Known rows, with every way that one mark hangs from another
(Z_468 Z_400 (Z_932 Z_249 Z_787)): [-.09,.11,-.11,-.54,.03,-.34,.37,.02,-.05,-.33,-.02,.44,-.20,.10,-.11,.00,.14,.06,-.12,-.14,.35,-.08]
(Z_468 Z_268 (Z_400 Z_249) Z_932 Z_943): [-.14,-.24,-.09,-.55,.08,-.19,.16,.06,-.05,-.56,-.07,.50,-.10,-.14,-.15,.04,-.13,.03,-.10,-.02,-.03,-.05]
(Z_400 Z_249 (Z_787 Z_943)): [-.07,-.15,-.12,-.04,.13,-.15,.11,.23,.04,-.08,-.25,-.10,-.10,.22,-.03,.31,.13,-.13,-.12,-.25,.05,.02]
(Z_400 Z_249): [-.10,-.13,-.12,-.09,-.11,-.01,-.01,.04,.04,-.14,-.13,-.01,-.14,.16,-.16,.17,-.19,.02,-.12,-.21,.11,-.07]
(Z_787 Z_932 Z_943): [-.03,-.02,-.20,-.19,-.01,-.20,.19,.06,.09,.02,-.06,-.09,-.19,-.09,-.07,.08,.19,.22,-.04,.01,.20,-.03]
(Z_400 (Z_787 Z_932 Z_943)): [-.01,-.03,-.20,-.16,.17,-.28,.15,.17,.08,.03,-.13,-.15,-.18,.13,-.03,.18,.11,.04,-.01,.03,.16,.02]
(Z_268 (Z_468 Z_400)): [.11,-.09,-.26,-.26,.00,-.25,.03,.07,-.05,.11,.06,.30,-.24,-.08,-.06,.13,.16,-.14,-.11,.05,.07,-.06]
(Z_794 Z_932): [-.17,-.10,-.15,.00,-.26,-.09,.05,-.04,-.03,-.05,-.06,-.08,-.21,.02,-.07,.01,.13,.04,-.07,-.09,.23,-.10]
(Z_787 (Z_932 Z_249)): [-.07,.00,-.16,-.20,.02,-.18,.22,.00,.03,-.17,-.13,.06,-.14,.03,-.18,.14,-.34,.19,.01,-.08,.30,-.11]
(Z_468 Z_268 Z_400 (Z_932 Z_249)): [-.18,-.03,-.12,-.56,-.03,-.32,.26,.03,-.16,-.35,-.05,.58,-.11,-.14,-.09,.00,-.04,.07,-.05,-.01,.14,-.09]
(Z_268 (Z_468 Z_400) (Z_787 (Z_932 Z_249))): [.36,.03,-.16,-.45,.20,-.33,.33,.14,-.02,.22,.04,.41,-.21,-.09,-.19,.17,-.19,.01,.00,.16,.11,-.12]
(Z_468 (Z_400 Z_249 Z_787) Z_943): [-.06,-.29,-.16,-.19,.34,-.15,.08,.13,.05,-.49,-.24,.20,-.05,.11,-.14,.26,-.16,-.29,-.13,-.19,-.05,.01]
(Z_468 Z_268): [-.25,.02,-.16,-.23,-.06,-.10,-.04,.01,-.06,-.07,-.03,.27,-.22,-.15,-.05,.02,.10,-.06,-.06,.05,-.03,-.06]
(Z_794 Z_400 (Z_932 Z_249 (Z_787 Z_943))): [-.11,.07,-.13,-.09,.06,-.13,.37,.01,-.11,-.02,-.18,.03,-.15,-.15,.07,.20,.64,-.06,-.13,-.36,.24,-.08]
(Z_400 Z_249 (Z_787 Z_932 Z_943)): [.06,-.09,-.13,-.14,.16,-.17,.14,.22,.09,-.04,-.21,-.19,-.13,.27,-.11,.31,-.11,.13,-.04,-.11,.17,.01]
(Z_268 (Z_468 (Z_932 Z_249 Z_787))): [.08,.13,-.12,-.45,.01,-.39,.36,.13,-.07,.06,.06,.32,-.30,.23,-.06,.16,.01,-.04,-.07,-.04,.32,-.12]
(Z_268 Z_468): [.04,-.06,-.23,-.14,-.05,-.21,.02,.09,-.01,.23,.05,.11,-.27,.02,-.04,.17,.03,-.15,-.07,.06,.08,-.08]
(Z_794 (Z_932 Z_787)): [-.13,.11,-.12,-.12,-.16,-.11,.10,-.03,-.02,-.07,-.01,.01,-.33,.13,-.08,.00,.38,.03,-.13,-.12,.30,-.09]
(Z_268 Z_468 (Z_787 Z_932 Z_943)): [.31,.05,-.16,-.30,.11,-.30,.28,.22,.09,.52,.10,.07,-.29,-.09,-.05,.13,.24,.01,-.01,.24,.04,-.06]
(Z_794 (Z_400 Z_787) Z_932): [-.15,-.14,-.14,.01,.04,-.08,-.07,.00,-.07,.14,-.13,-.18,-.14,.11,.04,.15,.09,-.30,-.03,-.07,.09,-.05]
(Z_468 Z_943): [-.22,-.17,-.21,-.09,.12,-.13,.11,-.01,.10,-.32,-.12,.10,-.14,-.15,-.06,.05,.03,-.18,-.09,-.07,-.01,-.04]
(Z_932 Z_249 Z_787): [-.13,.16,-.13,-.21,.08,-.18,.26,.02,-.01,-.22,-.12,.24,-.22,.08,-.10,.13,.14,-.05,-.13,-.26,.24,-.08]
(Z_268 Z_468 (Z_787 Z_943)): [.21,.01,-.16,-.20,.08,-.26,.25,.23,.04,.48,.06,.16,-.27,-.14,.05,.14,.44,-.23,-.09,.10,-.10,-.05]
(Z_468 Z_400 Z_943): [-.16,-.21,-.23,-.21,.17,-.17,.12,-.03,.06,-.42,-.10,.30,-.11,-.26,-.09,.02,.14,-.19,-.13,-.07,-.03,-.03]

Rows
[-.07,-.21,-.08,.02,.03,.02,-.07,.05,-.08,.05,-.20,-.23,-.09,.26,-.05,.28,-.12,-.21,-.06,-.23,.09,-.06]	(Z_794 (Z_400 Z_249 Z_787) Z_932)
[-.15,-.13,-.13,.03,.13,-.12,.12,.01,-.13,-.01,-.24,-.07,-.06,.09,.02,.25,-.05,-.31,-.01,-.23,.17,-.09]	(Z_794 (Z_400 Z_787) (Z_932 Z_249))
[.02,-.02,-.03,-.43,.07,-.03,.05,.10,-.06,-.07,-.04,.51,-.16,-.13,-.18,.05,.04,-.05,-.10,.02,-.17,-.07]	(Z_468 (Z_268 Z_787) (Z_400 Z_249))
[-.04,-.01,-.06,-.12,-.07,.09,.03,-.05,-.06,.01,-.10,-.09,-.22,.15,-.08,.17,.20,-.02,-.14,-.26,.21,-.10]	(Z_794 (Z_400 Z_249) (Z_932 Z_787))
[.28,-.22,-.13,-.33,.29,-.16,.20,.18,.04,-.02,-.01,.41,-.16,-.12,-.15,.22,-.06,-.30,-.13,.01,-.20,-.07]	(Z_268 (Z_468 (Z_400 Z_249) Z_943) Z_787)
[.38,.01,-.19,-.44,.17,-.34,.28,.20,.04,.39,.10,.26,-.26,-.20,-.07,.11,.34,.02,-.05,.24,.03,-.04]	(Z_268 (Z_468 Z_400) (Z_787 Z_932 Z_943))
[-.05,-.01,-.18,-.18,.06,-.25,.38,.08,.04,-.13,-.18,.02,-.10,-.12,-.09,.18,.05,.22,-.02,-.16,.27,-.06]	(Z_787 (Z_932 Z_249) Z_943)
[-.06,.05,-.10,-.44,.09,-.13,.05,.05,-.05,.01,.04,.55,-.20,-.28,-.08,-.07,.26,-.16,-.07,.17,-.18,-.06]	(Z_468 (Z_268 Z_787) Z_400)
[-.12,.15,-.15,-.18,.12,-.23,.41,.11,.00,-.20,-.18,.20,-.19,-.05,-.01,.18,.51,-.01,-.17,-.32,.21,-.04]	(Z_932 Z_249 (Z_787 Z_943))
[.10,.06,-.11,-.28,.07,-.20,.27,.12,.14,.24,-.01,.00,-.21,-.12,-.08,.00,.22,.11,-.02,.14,.05,-.04]	(Z_268 (Z_787 Z_932 Z_943))
[-.18,-.13,-.14,.00,-.08,-.05,.16,-.09,-.13,-.03,-.18,-.02,-.07,-.12,-.02,.16,.04,-.10,-.04,-.25,.20,-.14]	(Z_794 Z_400 (Z_932 Z_249))
[-.12,.12,-.10,-.11,-.09,-.15,.31,-.01,-.08,-.22,-.13,.11,-.25,.10,-.10,.10,.24,.04,-.12,-.28,.36,-.12]	(Z_794 (Z_932 Z_249 Z_787))
[-.15,-.23,-.17,-.42,.07,-.31,.22,-.01,.05,-.43,-.02,.31,-.12,-.13,-.08,-.07,.03,-.08,-.09,.03,.10,-.05]	(Z_468 Z_400 Z_932 Z_943)
[-.21,.20,-.07,-.56,-.07,-.23,.11,.04,-.06,-.11,.10,.37,-.33,.08,-.05,-.08,.22,.06,-.07,.12,.15,-.06]	(Z_468 Z_268 (Z_932 Z_787))
[-.14,.07,-.11,-.12,.03,-.06,.23,-.07,-.12,-.06,-.14,.07,-.19,-.01,-.03,.15,.27,-.10,-.11,-.28,.26,-.13]	(Z_794 Z_400 (Z_932 Z_249 Z_787))
[-.13,-.09,-.13,-.43,-.06,-.33,.32,.00,-.06,-.33,-.08,.36,-.08,.00,-.11,.00,-.08,.06,-.07,-.11,.28,-.09]	(Z_468 Z_400 (Z_932 Z_249))
[-.23,.09,-.09,-.54,.22,-.31,.39,.05,-.06,-.53,-.08,.55,-.21,-.11,-.06,.06,.05,-.07,-.07,-.05,.10,-.08]	(Z_468 Z_268 (Z_932 Z_249 Z_787) Z_943)
[.16,-.09,-.18,-.21,.25,-.23,.20,.14,.09,.18,.05,.27,-.24,-.18,-.05,.12,.05,-.40,-.06,.15,-.18,-.07]	(Z_268 (Z_468 Z_943) Z_787)
[-.13,.07,-.13,-.12,-.05,-.02,.03,-.09,-.06,.11,-.03,-.04,-.27,.01,.00,.06,.41,-.10,-.11,-.11,.19,-.09]	(Z_794 Z_400 (Z_932 Z_787))
[.04,-.06,-.12,-.43,.19,-.14,-.04,.14,-.05,-.24,-.12,.27,-.15,.16,-.22,.24,-.29,.11,-.02,.07,.05,-.02]	(Z_468 Z_268 (Z_400 Z_249 (Z_787 Z_932)))
[.24,-.02,-.17,-.35,.09,-.25,.12,.14,-.01,.35,.12,.39,-.26,-.11,-.08,.07,.21,-.26,-.08,.18,-.09,-.07]	(Z_268 (Z_468 Z_400) Z_787)
[.01,-.18,-.18,-.33,.12,-.40,.40,.12,-.02,-.21,-.04,.31,-.14,-.04,-.05,.19,-.24,-.17,-.05,-.03,.13,-.11]	(Z_268 (Z_468 (Z_932 Z_249) Z_943))
[-.03,-.06,-.20,-.17,.29,-.19,.07,.10,.05,.22,-.14,-.19,-.12,.00,.05,.23,.15,-.11,.01,.04,.06,.02]	(Z_794 (Z_400 (Z_787 Z_932 Z_943)))
[.03,-.07,-.21,-.29,.24,-.32,.17,.15,.05,-.09,-.12,.06,-.15,.04,-.05,.15,.23,.03,-.05,.04,.17,.04]	(Z_468 (Z_400 (Z_787 Z_932 Z_943)))
[-.30,-.12,-.13,-.42,.04,-.24,.14,.02,-.01,-.35,-.01,.35,-.17,-.19,-.04,-.05,-.02,-.09,-.04,.14,-.03,-.05]	(Z_468 Z_268 Z_932 Z_943)
